In the rows, 128 means zero.
Known rows, with every step that occurs:
C/H/N: [140 113 111  87 166 153 138  79  80 108 138  79 170 134 171 144 104 123
 143 126 153 108  92  87 167 136 129 109  79 138 224 113 153 134 144 166
 112]
U/G: [104 103 138 141 161 162 148 139 101  94  94  99 187 139 121 145  97  94
 106  94 152 110 153 115 177 154 139 163 111 171 138 105 139 134 158 139
 140]
F/Y/P/J: [146 123  97  94  98 115 140 101 133  62 187 156 155 114 133 135 137 136
 113  97  92 124 180 111 160 123 108 113 151 157 125 134 120 136 134 113
 145]
N/Q/U/G/C/H: [171 121 105  92 189 177 139 132  83  75 102 123 183 141 198 135 141 122
 106 126 174 127 123  97 138 133 108 117 124 167 109 116 132 135 133 170
 130]
E/S/U/G/J/P: [205 114  95 112  99 139 154 165  83 141 128 166 170 105  91  75 108 135
 126  82 134 165 178 134 160 110 116 154 140 132 143 147 130 171 148 116
 136]
F/Y/P/J/G: [119 122 138 107  99 138 143 126 113  56 151 146 197  85 102 152 145 134
 117  81 104 130 154 127 146 115 117 120 162 156  80 123 102 150 162  91
 122]
G/U/S/E: [145 109  90 116 151 168 138 167  56 151 120  83 122 185 100  90  79 132
  96 155 142 125 139  89 203 115 109 172 119 145 159 121 146 154 171 139
 116]
G/J/P/Y: [143 130  98 141  66 133 126  90 126 109 175 149 166  98 100 103 135 113
 154  74  88 134 176 128 125 108 138 119 115 134 193 149 143 162 145 129
 196]
C/Y/P/J: [120 139 101 115 114 134 126 105 136 109 163 149 145 112 164 133 142 148
 120 106  95 135 176  91 149 141  99  93 161 148 151 143 125 127 115 117
 156]
S/U/G/C/H/N: [159 113 110  86 218 179 160 101  64 111 119 112 168 135 218 123 105 125
 125 134 208 128 104 113 166 124 144 113 110 157 195 119 149 137 134 148
  64]
P/J: [100 103 128 130 121 126 136 128 108  98 156 116 162 152 115 120 119 109
 128 110 110 110 141  96 190 138 106 111 145 126 144 113 122 137 123 137
 169]
E/S/U: [187  87  77 106 153 131 133 176  37 152 143 128 167 148 150 110  76 124
  98 126 154 157 121 123 202 111  99 147 154 124 183 161 131 155 114 167
 108]
U/S/E: [110  88  85 135 124 189 129 137  55 129 110  59 125 179 102 124  83 101
  99 135 156 130 151  94 182 120 124 161  91 154 170 115 158 152 154 157
 132]
Q/U/G/C/Y: [128 151  96 136 174 205 135 149 147 114 105 133 172 115 199 151 145 107
  82  76 186 140 177 107 129 144 114 117 117 176 166 141 145 110 107 167
 141]
N/H/C/Y: [129 143 102 109 127 166  80 102 142 117 121 116 153  85 186 160 143 124
  78 103 152 115 143  97 116 180 123 124 127 161 157 170 153 112  75 166
 152]
C/H: [135  98 118 120 156 148 124 102  98 103 130  90 183 142 169 141 124 117
 134 136 126 111 110  89 146 140 109 132  84 140 191 108 130 133 147 179
 145]
Q/U/S: [130 116 109 116 114 152 148 165  63 135 143  91 146 140 131 123  83 112
 109  99 168 123 130 105 209 105 101 145 112 134 185 131 144 149 142 159
 165]
C/Y: [116 128  98 140 144 166 105 108 134 125 122  94 174 129 164 147 118 109
 100 100 139 130 156 103 135 148 110 113 102 162 201 141 141 114 124 171
 155]
S/U: [166  90  99 116 162 129 136 134  74 138 152 105 168 162 151 115  84 133
 115 132 175 113 121 128 176 121 105 125 139 152 199 146 113 143 138 153
 113]
J/P/Y: [126 107  88 145  92 154 132  79 118 114 183 132 181 114 123 141 134 101
 141  73  78 127 167 116 141 102 131 124  88 137 185 163 138 162 138 141
 170]
S/U/G/C/Y/P: [162 152  72 106 176 182 143 119 124 129 122 168 151 106 214 125 132 151
  88 122 184 151 191 126 128 132 129 121 159 202 160 166 137 131 122 134
  86]
F/Y/P/J/G/C: [121 145 103 109 106 168 143 123 124  52 142 169 191  87 132 117 168 112
 103  81 148 143 170 124 143 108 145 116 163 169  80 129 114 148 126 123
 109]
C/Y/P: [145 150  74 112 123 159 121  97 136 126 138 133 155 105 170 144 126 146
 108 114 132 131 175 102 132 143 114 120 127 181 186 159 140 133 129 149
 129]
E/S: [143 107  81 120 114 152 129 163  65 123 125 122 177 141 122 114  91  92
  99 106 129 155 135  99 204 129 118 162 124 129 156 138 152 149 111 189
 142]
H/N/Q: [162 132  90  78 143 143 124  81  46  96 121  87 171 156 125 118  78 113
 111 128 168 104 111  97 176 131 134  97 138 174 155 134 156 143 125 163
 124]
U/S: [ 99 106 116 135 115 157 129 132  55 124 117  82 153 146 126 105  77  89
 107 117 145 129 129 105 203 116 132 158 114 147 178 119 155 149 147 161
 150]
Q/U: [158 116  95 113 124 143 146 153 108 119 159  98 172 144 137 144 115 129
 116  98 178 102 129 103 176 128  92 126 115 144 189 138 120 136 133 170
 161]
S/E: [131  90  71 129 136 180 130 121  96 114 119  69 147 184 108 136 105 115
 107 134 157 108 150  92 152 144 118 145  90 156 169 123 136 138 145 170
 138]
J/P: [153 108  78 132  84 164 146  88 128 130 156 121 191 130  96 112 133 108
 136  85 123 113 153 103 149 120 122 139  81 149 174 152 119 157 144 161
 155]
S/U/Q: [188 104 138 120 181 129 158 110  44 103 157  95 161 185 123  91  83 145
 103 162 138 121 136 106 154 114  99 122 103 163 165 153 126 154 154 146
 122]
G/C/H/N/Q: [171 138  77  74 175 165 118  71  52  81 116 105 174 151 182 104 113 115
 116 147 172 121  98  86 143 123 135  84 122 170 153 125 156 146 113 184
 106]
Y/P: [145 133  76 100 109 142 145 110 113 114 147 132 158 126 140 121 111 137
 122 121 149 110 162 102 171 136 132 142 134 177 169 146 135 151 140 152
 128]
Y/P/J/G/U: [150 153 142  96 142 118 157 175  98 119 145 151 188 113  98  91 126 168
 126 124 106 110 128 107 198 120 108 141 203 130  82 129  99 159 171  82
 109]
G/J/F/Y: [171 148 115 130  59 104  96 107 130  47 171 105 172 125  59 124 145 102
  81  63 144  88 169 151 139 121 132 123 135 146 188 113 149 136 139 135
 175]
G/C/H/N: [144 132  89  92 165 179 142  76  86 101 131 104 167 134 193 114 125 111
 135 125 183 123 101  89 163 127 148 104  83 151 210 117 159 136 120 184
  97]
H/C/Y: [114 143 103 128 134 161 100 108 158 113 137  94 155  88 169 155 138 119
  81 106 143 131 144 113 130 164 124 127 101 182 205 166 158  98  91 165
 129]

Rows:
[178 159 182  99 161 115 181 149  63  84 150 150 180 147  73  75 128 172
 114 155  74 117 143  87 174 116 100 137 167 145  60 140 102 172 186  78
 116]
Y/P/J/G/U/Q
[186 144 157 115 180 119 164 136  68 105 151 111 169 191 101  70  96 142
 100 165 101 102 138  83 174 125 105 147 111 160 137 137 130 156 171 145
 137]
G/U/Q
[192 119 109 118 112 141 157 133 116 130 133 146 169 114  95  77 118 141
 139  86 153 129 176 141 139 123 125 140 131 153 160 139 121 159 165 103
 140]
S/U/G/J/P
[105 145 110 119 117 173 149 143 116  83 122 161 184 101 124  99 161 118
 117 100 161 137 146 109 165 122 149 119 174 160  86 127 111 159 122 128
 116]
Y/P/J/G/C
[142 160  76  98 116 152 119  92 159 114 148 131 138  70 178 152 138 152
  91 123 140 132 167 112 129 155 127 132 124 200 185 185 152 117 102 143
 110]
H/C/Y/P
[130 173  73 117 126 197 126 112 136 109 108 149 182  83 169 128 157 132
  98 103 172 149 167 110 115 127 145 116 147 192 138 157 133 143 123 151
 103]
J/G/C/Y/P
[165 110  65  74 137 180 140 132  12 128 126  59 118 171 110 132  69 136
  99 134 186 128 126  86 184 107 101 120 114 153 157 132 160 157 149 147
 125]
H/N/Q/U/S/E
[208  98 124 111 170 124 154 145  12 114 148 114 164 179 123  84  77 133
  88 156 121 157 140  99 175 101  95 140 116 144 149 164 134 166 135 161
 115]
E/S/U/Q
[121 119 121 128 164 196 129 118  95  86  96 105 214 118 168 118 156 100
 126 120 169 130 102 103 134 126 138 131 106 146 135 106 121 145 141 180
 110]
J/G/C/H
[148 129 107 140  84 125 101  92 119  55 175  89 187 136  81 164 145  89
  73  66 133  82 162 141 154 120 124 130 110 148 185 123 142 131 137 146
 149]
J/F/Y
[174 121  99  67 167 145 118  68  41  91 120  78 178 153 163 128  95 126
 125 141 146 109  94  86 151 132 118  89 114 162 163 120 152 144 131 168
 121]
C/H/N/Q
[103 153 104 118 142 168 141 122 142  90 130 174 145 108 185 126 156 129
 102  97 121 145 197 102 147 148 121 106 169 168 110 135 139 130 112 109
 136]
U/G/C/Y/P/J
[146 135 108  81 191 185 168 117  87 100 126 111 172 121 198 144 128 124
 131 109 203 118 112  96 168 135 130 113  89 150 186 115 156 131 134 163
 101]
Q/U/G/C/H/N
[194 169  86 101  46 102 109  96 132  52 182 141 156 100  82 119 149 139
  94  84 139  93 188 147 135 119 134 124 153 172 178 135 144 150 151 116
 145]
G/J/F/Y/P
[135 123 126 139  82 105 105 102 117  41 195 106 176 138  75 158 156  98
  81  58 102  85 164 137 165 116 110 110 136 122 151 115 133 129 130 117
 165]
P/J/F/Y
[129 131 144 130 126 133 138 158 113  91  92 117 164 125  97  96 100 105
 119  99 164 116 165 129 160 157 147 153 143 165 152  90 148 140 161 130
 169]
U/G/J
[131 149 153 149  91 119 116 143  97  78 122  95 170 133  47 110 131 108
  96  78 161  79 163 144 178 151 142 145 154 140 165  96 152 144 156 112
 169]
U/G/J/F
[177 115 128  69 196 153 156 123  55  88 113  94 182 133 166 164  96 138
 118 109 167 110 113 100 161 138  97 111 123 158 126 115 143 133 157 132
 120]
C/H/N/Q/U/G
[175 149  80 108  69 120 117  85 119  57 188 127 170 110 101 152 145 132
  82  81 132  86 184 136 150 115 130 131 131 174 170 147 138 140 147 125
 125]
J/F/Y/P
[160 112 120  98 165 152 150 158  76  90 108 102 186 146 128 155  96 128
  95 101 165 106 145 112 168 141  97 133 140 171 100 124 127 135 148 138
 154]
N/Q/U/G
[135 133 124 118 143 135 138 170  56 148 132 108 153 155 116  75  74 118
 104 136 131 118 123 105 229 107 120 171 144 139 164 126 148 155 166 137
 129]
G/U/S
[136  96  79 116 122 186 143 160  55 135 130  65 124 168 110 136  90 124
 101 124 177 129 146  92 184 111  96 152  93 139 179 127 142 148 153 158
 145]
Q/U/S/E
[158 144 199 123 174 121 170 158  64  86 137 121 194 162  63  74 119 146
 110 145  80 114 133  90 173 118  97 136 147 130  67 124 104 166 181  94
 131]
P/J/G/U/Q
[147 139 146 121 161 142 144 176  93 131 114 114 209 132  85 103 108 135
 111 125 142 104 108 118 194 121 119 163 159 141 120 121 109 149 177 125
 110]
J/G/U
[127 133 116 109 146 172 140 116 104  77 126 148 188 103 172 113 173 134
 137 123 132 138 122  94 139 124 132 112 145 142 103 114 111 156 138 135
 111]
Y/P/J/G/C/H
[128 141 114 130  75 107 123 110  96  81 188 120 154 140  76 130 154 139
 103  94 111  76 161 115 202 126 111 110 179 116 152 130 131 155 128 100
 158]
Y/P/J/F
[153 136 138 113 130 131 152 185 121 100 114 120 162 120 103 113 110 131
 121  88 178 115 165 128 163 150 115 143 148 154 158 102 136 136 161 129
 178]
Q/U/G/J
[101 146 101 151 174 207 124 127 140 104  83 129 175 124 185 137 139  90
  81  92 173 146 180 112 125 152 145 127 113 188 153 129 156 114 111 167
 135]
U/G/C/Y
[164 153 145  87 136 112 150 160 116  88 167 164 195 101 102 111 138 159
 114 107  97 119 148 124 172 110 104 136 191 144  79 128  91 147 178  72
 105]
F/Y/P/J/G/U
[174 136  94 123  55 141 136 104 143 124 150 136 169 113  72  70 134 123
 145  84 129 119 165 112 135 123 128 128 109 148 180 139 128 159 146 143
 179]
G/J/P
[174 149 185 120 181 138 168 153  59  96 120 106 201 161  64  81 106 143
 102 150 107 108 123  94 168 121 110 154 120 155  96 133 116 162 193 119
 119]
J/G/U/Q
[122 148 150  96 129 128 156 182  55 136 129 141 160 109  94  80 101 147
 115 124 104 132 125 106 226 100 112 156 195 125  92 122 120 174 179  75
 106]
Y/P/J/G/U/S
[147 132  83 131 189 192 123 165  89 139  93 156 169 119 207 125 117 106
  68  95 168 187 172 122 151 126 121 131 140 162 149 156 155 127 100 164
 109]
E/S/U/G/C/Y
[128 134 165 118 156 124 149 183  93 119 135 128 198 131  82  96 123 139
 122 116 109 106 111 109 204 124 103 138 184 117  92 111  96 149 169  91
 125]
P/J/G/U
[159 111 119 131 116 127 144 113 103 120 161 157 165  92 124 113 117 134
 145  77 102 141 180 152 136 106 130 127 138 140 180 151 133 160 164  85
 155]
S/U/G/J/P/Y
[ 81 151 120 154 142 195 113 129 129 100 102 132 189 104 150 126 164  96
  98  83 147 150 150 107 126 129 127  94 149 148 122 128 125 125 109 145
 142]
P/J/G/C/Y
